Known rows, with every step that occurs:
w q: [-0.08  0.14 -0.15  0.14 -0.04 -0.01 -0.22  0.36 -0.59  0.21  0.32 -0.01
 -0.33  0.51 -0.19 -0.14 -0.28 -0.27  0.20  0.08  0.11 -0.24  0.24 -0.20]
q m: [ 0.21  0.15 -0.02  0.38  0.05 -0.32  0.07  0.17 -0.58  0.10  0.16 -0.07
 -0.18  0.55 -0.16 -0.35 -0.15 -0.33  0.19  0.13  0.27 -0.30  0.18 -0.19]
m q: [ 0.02  0.29 -0.08  0.41 -0.11  0.03 -0.10  0.18 -0.56  0.14  0.22 -0.04
 -0.45  0.36 -0.14 -0.01 -0.23 -0.57  0.20  0.14  0.18 -0.31  0.07 -0.09]
y v x n: [-0.08  0.03  0.28  0.39 -0.13  0.06  0.03  0.43 -0.36 -0.15  0.10 -0.11
 -0.70  0.50 -0.42 -0.05 -0.31 -0.01 -0.01  0.10 -0.26 -0.08  0.03 -0.07]
h q m: [-0.03  0.16 -0.04  0.29  0.00 -0.28 -0.10  0.13 -0.79  0.16  0.34  0.00
 -0.10  0.41 -0.16 -0.32 -0.22 -0.15  0.31  0.24  0.08 -0.32  0.18 -0.11]
x v y: [ 0.19  0.20 -0.01  0.27  0.13  0.03  0.17  0.26 -0.72 -0.09  0.55 -0.12
 -0.63  0.33 -0.15 -0.08 -0.12 -0.24 -0.06  0.29 -0.34 -0.19 -0.11  0.04]
q x v: [ 0.12  0.11  0.16  0.27 -0.20  0.01  0.18  0.31 -0.41  0.13  0.36 -0.12
 -0.24  0.46 -0.12 -0.12 -0.22 -0.20  0.00  0.14 -0.03 -0.10  0.05 -0.14]
x n h q: [-0.26  0.16  0.00  0.21 -0.19  0.04 -0.24  0.24 -0.58  0.11  0.43 -0.22
 -0.46  0.48 -0.40 -0.19 -0.21 -0.38  0.13  0.41 -0.23 -0.27  0.16 -0.22]
x n h q g z: [-0.34  0.20  0.06  0.25 -0.29  0.15 -0.13  0.29 -0.39  0.14  0.43 -0.41
 -0.24  0.20 -0.43 -0.24  0.20 -0.31  0.20  0.25 -0.38 -0.38 -0.13 -0.34]
n x v: [ 0.15  0.13  0.07  0.29 -0.02  0.11  0.18  0.14 -0.31  0.05  0.51  0.03
 -0.56  0.54 -0.19  0.01 -0.25 -0.55 -0.14  0.22 -0.12 -0.06  0.15 -0.15]
z g q: [ 0.07  0.34 -0.04  0.36 -0.22  0.07 -0.34  0.35 -0.54  0.16  0.42 -0.11
 -0.43  0.56 -0.37 -0.03 -0.26 -0.17 -0.06 -0.12  0.08 -0.29 -0.05 -0.14]
g z: [ 0.06  0.25 -0.05  0.30 -0.05 -0.18 -0.09  0.40 -0.53  0.05  0.30 -0.22
 -0.16  0.33 -0.36 -0.20 -0.10 -0.52  0.34  0.07  0.13 -0.13 -0.05 -0.18]
v x n h q g: [-0.29  0.04  0.14  0.43 -0.24  0.16 -0.18  0.18 -0.47  0.18  0.48 -0.30
 -0.48  0.34 -0.49 -0.07 -0.10  0.06 -0.04  0.30 -0.56 -0.41  0.09 -0.09]
n h: [-0.03  0.21 -0.11  0.41  0.00 -0.15 -0.10  0.21 -0.46  0.19  0.30 -0.20
 -0.43  0.59 -0.38 -0.13 -0.21 -0.59  0.13  0.24  0.12 -0.14  0.20 -0.15]
n h q g z: [-0.33  0.26 -0.07  0.35 -0.16  0.00 -0.16  0.20 -0.49  0.27  0.48 -0.30
 -0.13  0.16 -0.43 -0.14  0.14 -0.35  0.33  0.20 -0.20 -0.27 -0.09 -0.19]
w q h: [-0.09  0.24 -0.09  0.10 -0.01 -0.10 -0.08  0.46 -0.43  0.40  0.40 -0.06
 -0.34  0.62 -0.21 -0.12 -0.03 -0.16  0.08  0.05  0.27 -0.24  0.04 -0.25]
n x q m: [ 0.19  0.06  0.14  0.13 -0.17  0.01  0.03 -0.03 -0.21  0.17  0.46 -0.03
 -0.25  0.58 -0.09 -0.16 -0.12 -0.38 -0.02  0.17  0.17 -0.36  0.26 -0.30]
h q: [-0.11  0.20 -0.12  0.24 -0.07 -0.17 -0.26  0.29 -0.85  0.16  0.41  0.00
 -0.25  0.37 -0.27 -0.11 -0.40 -0.22  0.35  0.25 -0.04 -0.15  0.15  0.00]
g q h: [ 0.05  0.35  0.03  0.24 -0.18 -0.07 -0.10  0.45 -0.31  0.36  0.48 -0.11
 -0.38  0.55 -0.40 -0.02  0.05 -0.16  0.05  0.05  0.23 -0.23 -0.08 -0.15]
v x q: [ 0.05  0.07  0.11  0.29 -0.19  0.02 -0.24  0.32 -0.49  0.19  0.47 -0.16
 -0.42  0.39 -0.37  0.04 -0.30 -0.08  0.07  0.12 -0.10 -0.27  0.22 -0.04]
v x n: [ 0.10  0.03  0.17  0.38 -0.14 -0.01 -0.11  0.38 -0.52 -0.04  0.29 -0.22
 -0.52  0.52 -0.42 -0.14 -0.34 -0.11 -0.02  0.17 -0.24 -0.27  0.13 -0.08]
m q g: [ 0.01  0.26 -0.08  0.48 -0.17  0.11  0.02  0.17 -0.49  0.21  0.15 -0.07
 -0.39  0.29 -0.10  0.01 -0.04 -0.39  0.16  0.06  0.06 -0.44 -0.01 -0.12]
n h q x: [-0.25  0.14  0.05  0.27 -0.25 -0.09 -0.20  0.11 -0.51  0.29  0.48 -0.17
 -0.08  0.47 -0.26 -0.11 -0.30 -0.19  0.23  0.29 -0.02 -0.13  0.14 -0.06]
n x q g z: [ 0.01  0.13  0.12  0.11 -0.34  0.23 -0.03  0.19 -0.08  0.20  0.53 -0.20
 -0.18  0.28 -0.24  0.00  0.11 -0.38  0.09  0.02 -0.11 -0.32 -0.05 -0.31]

Rows:
[ 0.09  0.20  0.13  0.04 -0.20  0.03  0.00  0.24 -0.09  0.36  0.62 -0.07
 -0.43  0.67 -0.23  0.05 -0.04 -0.33 -0.10  0.14  0.19 -0.20  0.03 -0.24]	n x q h
[-0.27  0.08  0.14  0.36 -0.17  0.07 -0.29  0.20 -0.55  0.11  0.53 -0.26
 -0.54  0.42 -0.53 -0.09 -0.28 -0.13  0.00  0.39 -0.44 -0.28  0.17 -0.06]	v x n h q
[ 0.14  0.21  0.04  0.33 -0.15 -0.10 -0.08  0.18 -0.42  0.18  0.34 -0.06
 -0.22  0.47 -0.27 -0.25 -0.01 -0.20  0.12  0.08  0.19 -0.38  0.14 -0.21]	g q m
[-0.06  0.32 -0.03  0.43 -0.20  0.15  0.02  0.23 -0.38  0.15  0.21 -0.22
 -0.22  0.08 -0.19 -0.06  0.21 -0.50  0.28 -0.02  0.03 -0.43 -0.21 -0.21]	m q g z
[ 0.20  0.11  0.16  0.22 -0.06  0.05  0.22  0.21 -0.56 -0.04  0.56 -0.17
 -0.38  0.37 -0.02 -0.10 -0.15  0.00 -0.07  0.23 -0.31 -0.18 -0.17  0.04]	q x v y
[ 0.21  0.14  0.06  0.22  0.09  0.17  0.22  0.05 -0.46 -0.11  0.71 -0.02
 -0.69  0.44 -0.11  0.02 -0.18 -0.36 -0.22  0.32 -0.41 -0.12 -0.09  0.03]	n x v y
[ 0.10  0.09  0.06  0.08 -0.24  0.11 -0.14  0.14 -0.27  0.17  0.53 -0.03
 -0.41  0.55 -0.20  0.05 -0.31 -0.45  0.02  0.17  0.03 -0.20  0.24 -0.19]	n x q
[ 0.15  0.29  0.21  0.23 -0.27  0.32 -0.02  0.22 -0.45  0.03  0.74 -0.19
 -0.48  0.41 -0.13  0.02 -0.07  0.23 -0.37 -0.02 -0.36 -0.33 -0.39 -0.01]	z g q x v y
[-0.47  0.05  0.25  0.44 -0.23  0.23 -0.03  0.23 -0.30  0.06  0.29 -0.19
 -0.66  0.33 -0.49  0.01 -0.07  0.16 -0.03  0.22 -0.60 -0.22 -0.02 -0.08]	y v x n h q g
[ 0.07  0.45  0.03  0.31 -0.19 -0.03 -0.19  0.44 -0.37  0.35  0.50 -0.15
 -0.45  0.69 -0.40 -0.03  0.00 -0.05 -0.19 -0.15  0.23 -0.30 -0.25 -0.19]	z g q h
[ 0.07  0.16  0.14  0.22 -0.42  0.04 -0.19  0.30 -0.33  0.22  0.41 -0.11
 -0.11  0.46 -0.25 -0.05 -0.23 -0.03  0.16  0.02  0.11 -0.20  0.06 -0.11]	g q x
[ 0.08  0.06  0.07  0.16 -0.30  0.20 -0.03  0.13 -0.19  0.25  0.47 -0.06
 -0.36  0.47 -0.16  0.07 -0.13 -0.26 -0.01  0.08 -0.10 -0.32  0.16 -0.23]	n x q g
[-0.16  0.18 -0.09  0.18 -0.15  0.11 -0.12  0.41 -0.41  0.24  0.32 -0.19
 -0.10  0.23 -0.23 -0.18  0.13 -0.20  0.27 -0.07 -0.03 -0.35 -0.05 -0.33]	w q g z
[-0.12  0.17  0.21  0.32 -0.41  0.26 -0.01  0.07 -0.14  0.14  0.24 -0.32
 -0.41  0.49 -0.15 -0.10 -0.06 -0.49 -0.04  0.24  0.04 -0.41  0.02 -0.29]	m q x n h
[-0.10  0.04  0.19  0.07 -0.41  0.01 -0.17  0.32 -0.61  0.08  0.37 -0.15
 -0.12  0.45 -0.16 -0.23 -0.37  0.05  0.20  0.25 -0.17 -0.24  0.04 -0.14]	h q x n
[ 0.04  0.21 -0.04  0.36 -0.13 -0.08  0.02  0.38 -0.45  0.13  0.23 -0.26
 -0.11  0.25 -0.32 -0.19  0.08 -0.33  0.31 -0.01 -0.01 -0.26 -0.13 -0.21]	q g z
[-0.46  0.08  0.25  0.37 -0.16  0.14 -0.14  0.25 -0.37 -0.01  0.34 -0.16
 -0.72  0.41 -0.53  0.00 -0.25 -0.03  0.00  0.30 -0.46 -0.09  0.07 -0.05]	y v x n h q
[ 0.04  0.17  0.19  0.23 -0.15 -0.08 -0.11  0.42 -0.32  0.37  0.56 -0.21
 -0.43  0.52 -0.40  0.05 -0.04  0.04 -0.05  0.09  0.05 -0.29  0.03 -0.08]	v x q h
[ 0.16  0.31  0.03  0.40 -0.15 -0.04 -0.17  0.18 -0.48  0.16  0.34 -0.10
 -0.28  0.59 -0.26 -0.25 -0.07 -0.10 -0.12 -0.13  0.20 -0.46 -0.03 -0.25]	z g q m
[-0.09  0.12  0.25  0.20 -0.54  0.24 -0.17  0.24 -0.06  0.18  0.43 -0.34
 -0.33  0.57 -0.38 -0.14 -0.04 -0.21 -0.07  0.18 -0.08 -0.32  0.06 -0.32]	g q x n h
[-0.04  0.10  0.18  0.31 -0.29  0.13 -0.15  0.36 -0.30  0.21  0.47 -0.33
 -0.19  0.12 -0.42 -0.02  0.11 -0.01  0.14 -0.03 -0.26 -0.40 -0.07 -0.16]	v x q g z
[ 0.05  0.12 -0.01  0.21 -0.28  0.07 -0.09  0.36 -0.44  0.28  0.31 -0.15
 -0.30  0.36 -0.19 -0.04 -0.06 -0.15  0.17  0.06 -0.03 -0.39  0.13 -0.22]	x q g
[-0.05  0.04  0.30  0.33 -0.10 -0.02  0.06  0.20 -0.25  0.08  0.22 -0.05
 -0.44  0.41 -0.27 -0.08 -0.08  0.10  0.03  0.03 -0.01 -0.24  0.13 -0.13]	y v x q m
